Each row was made from one path, in order. Every step used is in the known rows, and no mark comes twice. Write each row's path.
Known rows
w-m-p: [-0.16  0.23  0.15  0.12 -0.08  0.10 -0.05 -0.06 -0.24 -0.22  0.13  0.07
 -0.05 -0.03  0.02 -0.17 -0.05  0.23  0.02  0.07 -0.15]
p-t-v-l: [ 0.23 -0.17 -0.12 -0.01  0.20 -0.12 -0.14  0.10 -0.04  0.21  0.02 -0.21
 -0.28 -0.06 -0.17  0.16  0.04 -0.24  0.05  0.05 -0.04]
w-m-t: [-0.20 -0.13  0.04  0.10 -0.06  0.11  0.08 -0.38 -0.35 -0.13  0.00 -0.04
  0.01  0.02 -0.19 -0.09 -0.08  0.13 -0.07  0.08 -0.02]
z-p-w-m-t-v: [-0.03 -0.01 -0.13  0.13 -0.05  0.20  0.00  0.07 -0.27 -0.10 -0.06 -0.32
 -0.07 -0.04  0.29 -0.20  0.01 -0.07 -0.06 -0.02 -0.19]
v-p-t-w: [ 0.12  0.04 -0.17  0.09  0.25 -0.21  0.02  0.25  0.14  0.43  0.15 -0.56
 -0.07 -0.26  0.03  0.18 -0.03 -0.23  0.13  0.08  0.03]
t-v-l: [ 0.32 -0.10  0.18  0.03  0.13 -0.10 -0.10 -0.04 -0.08  0.06  0.00 -0.03
 -0.34 -0.06 -0.14 -0.05  0.09 -0.11 -0.03  0.00 -0.04]
z-p-w: [-0.05  0.23 -0.10  0.02 -0.10  0.11  0.03  0.38  0.26 -0.05 -0.01 -0.46
  0.10 -0.09  0.52 -0.23  0.03 -0.14  0.03 -0.07 -0.05]
m-w-p: [-0.26  0.29 -0.35  0.03  0.12  0.05  0.12  0.30  0.25 -0.14 -0.10  0.21
  0.05 -0.10  0.01 -0.20 -0.04  0.05 -0.03 -0.13 -0.01]
w-t: [-0.22 -0.06  0.27 -0.08  0.07  0.15 -0.07  0.23  0.02  0.08  0.10 -0.22
 -0.09 -0.09 -0.04  0.24  0.00  0.12  0.07  0.05 -0.08]
z-p: [-0.02  0.25 -0.06  0.01  0.00  0.04 -0.01  0.23 -0.05 -0.02  0.07 -0.23
  0.05 -0.10  0.35 -0.15  0.05 -0.08 -0.02 -0.03  0.01]
z-p-w-t: [-0.27  0.16  0.17 -0.06 -0.02  0.25 -0.04  0.61  0.28  0.05  0.09 -0.67
  0.00 -0.18  0.47 -0.01  0.03 -0.02  0.10 -0.02 -0.12]
m-w-t-v: [-0.14 -0.09 -0.03 -0.14  0.22  0.06 -0.21  0.44 -0.09  0.11 -0.08  0.10
 -0.29 -0.15 -0.14  0.14  0.00  0.07  0.01 -0.13 -0.14]
t-v-p-m-w: [-0.14  0.29 -0.26  0.14  0.09 -0.13  0.05  0.10 -0.06  0.11 -0.19 -0.03
  0.01 -0.13 -0.10 -0.29  0.04  0.04  0.02 -0.04 -0.04]
w-m: [-0.03  0.09  0.21  0.13 -0.07  0.16  0.08 -0.22 -0.11 -0.12  0.19  0.09
 -0.02  0.03 -0.02 -0.04  0.06  0.13 -0.01  0.07 -0.13]
m-t-w: [ 0.20 -0.14 -0.01 -0.04  0.05 -0.10 -0.03 -0.14 -0.29  0.11 -0.09 -0.16
 -0.10 -0.12 -0.20  0.09 -0.10 -0.10 -0.03 -0.05  0.10]
p-v-t: [-0.38 -0.10 -0.31  0.06  0.08 -0.05  0.10  0.00  0.04  0.32  0.00 -0.32
  0.08  0.12  0.02  0.17  0.10 -0.26  0.07  0.08 -0.06]
m-p-v-l: [-0.14  0.25 -0.07  0.06  0.04 -0.27  0.05  0.03  0.04  0.01 -0.08 -0.33
 -0.06 -0.03  0.05 -0.27  0.00 -0.11  0.06  0.04 -0.06]
m-p-t-v-l: [ 0.09 -0.02 -0.18 -0.01  0.19 -0.17 -0.27  0.26 -0.16  0.11 -0.02 -0.24
 -0.29 -0.10 -0.11  0.06 -0.06 -0.15  0.09  0.04 -0.05]
v-t-p: [-0.20 -0.02 -0.05  0.08  0.11  0.05 -0.02  0.20 -0.05  0.26  0.15 -0.58
 -0.14 -0.10  0.01  0.29  0.07 -0.18  0.05  0.02  0.05]
z-p-t-v: [ 0.12  0.08 -0.41 -0.01  0.18  0.02 -0.16  0.42 -0.18  0.21  0.05 -0.25
 -0.06 -0.07  0.30  0.19  0.06 -0.28  0.04 -0.02 -0.11]
w-t-v-l: [ 0.12 -0.16  0.44 -0.05  0.20  0.05 -0.18  0.20 -0.06  0.15  0.10 -0.24
 -0.44 -0.16 -0.19  0.18  0.09  0.01  0.04  0.05 -0.12]

Write each row's path
[ 0.11  0.40  0.04  0.15 -0.01 -0.08  0.09 -0.08 -0.23  0.05  0.15 -0.06
 -0.05 -0.05  0.13 -0.03  0.07 -0.05  0.07  0.03 -0.26] : t-w-m-p-v
[ 0.19  0.57  0.15  0.15 -0.09  0.15  0.21 -0.07  0.03  0.01  0.07  0.05
  0.15 -0.06 -0.01  0.08  0.12  0.01  0.09  0.01 -0.08] : t-w-p-m
[ 0.13 -0.18 -0.37 -0.03  0.18 -0.03 -0.15  0.20 -0.13  0.23 -0.01 -0.01
 -0.11  0.03 -0.05  0.33  0.01 -0.20  0.06  0.01 -0.12] : p-t-v
[-0.06  0.12  0.25  0.12  0.00  0.14 -0.15  0.00 -0.31  0.12  0.30 -0.17
 -0.22 -0.13 -0.09  0.14  0.02  0.04  0.08  0.08 -0.08] : v-t-w-m-p
[-0.09 -0.06 -0.15  0.03  0.08 -0.08  0.04  0.00 -0.27  0.05 -0.12 -0.49
 -0.06 -0.11 -0.07  0.07 -0.10 -0.09 -0.04 -0.04  0.08] : m-t-p
[-0.14 -0.20 -0.05  0.25  0.18 -0.02  0.04 -0.23 -0.39  0.08 -0.02 -0.20
 -0.18 -0.09 -0.17 -0.13 -0.04  0.07 -0.06  0.13 -0.12] : w-m-t-v-p
[-0.13  0.52 -0.14  0.06 -0.07 -0.02  0.14  0.10 -0.06 -0.04 -0.11 -0.22
  0.09 -0.13 -0.03 -0.13  0.05  0.01  0.02 -0.14  0.03] : t-p-m-w
[-0.01 -0.01  0.07  0.28  0.08  0.08  0.08  0.10  0.16  0.06  0.09 -0.30
 -0.16 -0.09  0.17 -0.17  0.07  0.00  0.04  0.09 -0.26] : t-v-p-w-m
[-0.14  0.10  0.27 -0.02  0.14  0.12 -0.03  0.38 -0.02  0.15  0.16 -0.57
 -0.19 -0.21  0.07  0.33  0.04  0.03  0.09  0.01 -0.10] : w-t-p
[-0.02  0.23 -0.19  0.07  0.11 -0.06  0.05  0.25 -0.05  0.44  0.16 -0.59
 -0.01 -0.10  0.36  0.15  0.19 -0.44  0.07 -0.01 -0.05] : z-p-v-t-w
[-0.05  0.32  0.02  0.19  0.04  0.10  0.14  0.02 -0.17  0.33  0.35 -0.51
 -0.03 -0.07  0.34  0.10  0.25 -0.30  0.05  0.07 -0.17] : z-p-v-t-w-m
[-0.40  0.16 -0.35  0.07  0.07  0.00  0.09  0.24  0.00  0.31  0.06 -0.55
  0.12  0.02  0.38  0.03  0.16 -0.34  0.05  0.04 -0.05] : z-p-v-t
[-0.16  0.12 -0.11  0.00 -0.11  0.01 -0.08  0.33  0.19 -0.14 -0.13 -0.23
  0.04 -0.04  0.21 -0.20 -0.12  0.04  0.08 -0.04 -0.07] : m-p-w
[-0.23  0.31 -0.35  0.16  0.10 -0.01  0.31  0.11  0.23  0.05 -0.06 -0.02
  0.20  0.08  0.21  0.01  0.10 -0.15  0.05  0.03 -0.19] : w-p-v
[-0.11  0.19 -0.33 -0.02  0.06  0.03 -0.05  0.36  0.00  0.14  0.10 -0.43
  0.12 -0.09  0.34  0.07  0.00 -0.20  0.06  0.01  0.01] : z-p-t
[-0.06  0.06  0.16  0.13 -0.16  0.21  0.13 -0.06  0.19 -0.14  0.11 -0.15
  0.03  0.02  0.14 -0.13  0.04  0.07  0.03  0.04 -0.18] : p-w-m
[ 0.05 -0.07 -0.11  0.15  0.23 -0.13 -0.04  0.16 -0.03  0.21 -0.02 -0.16
 -0.18 -0.12  0.04 -0.04  0.04 -0.07  0.01  0.05 -0.09] : t-v-p
[-0.03  0.06 -0.23  0.09  0.10  0.08 -0.20  0.13 -0.38  0.02  0.12  0.06
 -0.16  0.00 -0.02  0.17 -0.04  0.02  0.08  0.09 -0.26] : w-m-p-t-v
[-0.20  0.18  0.04 -0.07  0.03  0.15 -0.11  0.22 -0.18  0.05 -0.12  0.10
 -0.08 -0.08 -0.21  0.10  0.07  0.16  0.06 -0.08 -0.15] : p-m-w-t-v
[-0.14  0.20  0.28  0.06  0.20 -0.11  0.14  0.26  0.14  0.26  0.13 -0.88
 -0.23 -0.20  0.07  0.18  0.15 -0.19  0.11  0.06 -0.14] : w-t-p-v-l
[-0.37  0.37 -0.60  0.09  0.15 -0.09  0.29  0.27  0.31 -0.01 -0.19  0.10
  0.17  0.00  0.15 -0.20  0.04 -0.12  0.01 -0.11 -0.13] : m-w-p-v
[-0.20  0.36 -0.15  0.00 -0.15  0.01  0.09 -0.07 -0.02 -0.11 -0.17  0.13
  0.19 -0.01 -0.14 -0.24  0.01  0.11  0.01 -0.10  0.05] : p-m-w
[ 0.16 -0.32  0.02  0.00  0.13 -0.15 -0.11 -0.19 -0.32  0.04 -0.19 -0.16
 -0.31 -0.06 -0.33 -0.08 -0.05 -0.11 -0.09  0.00  0.07] : m-t-v-l
[ 0.02 -0.23 -0.03  0.11  0.04  0.10 -0.04 -0.33 -0.53 -0.06 -0.05  0.13
 -0.17  0.05 -0.23  0.04 -0.02  0.06 -0.09  0.04 -0.14] : w-m-t-v
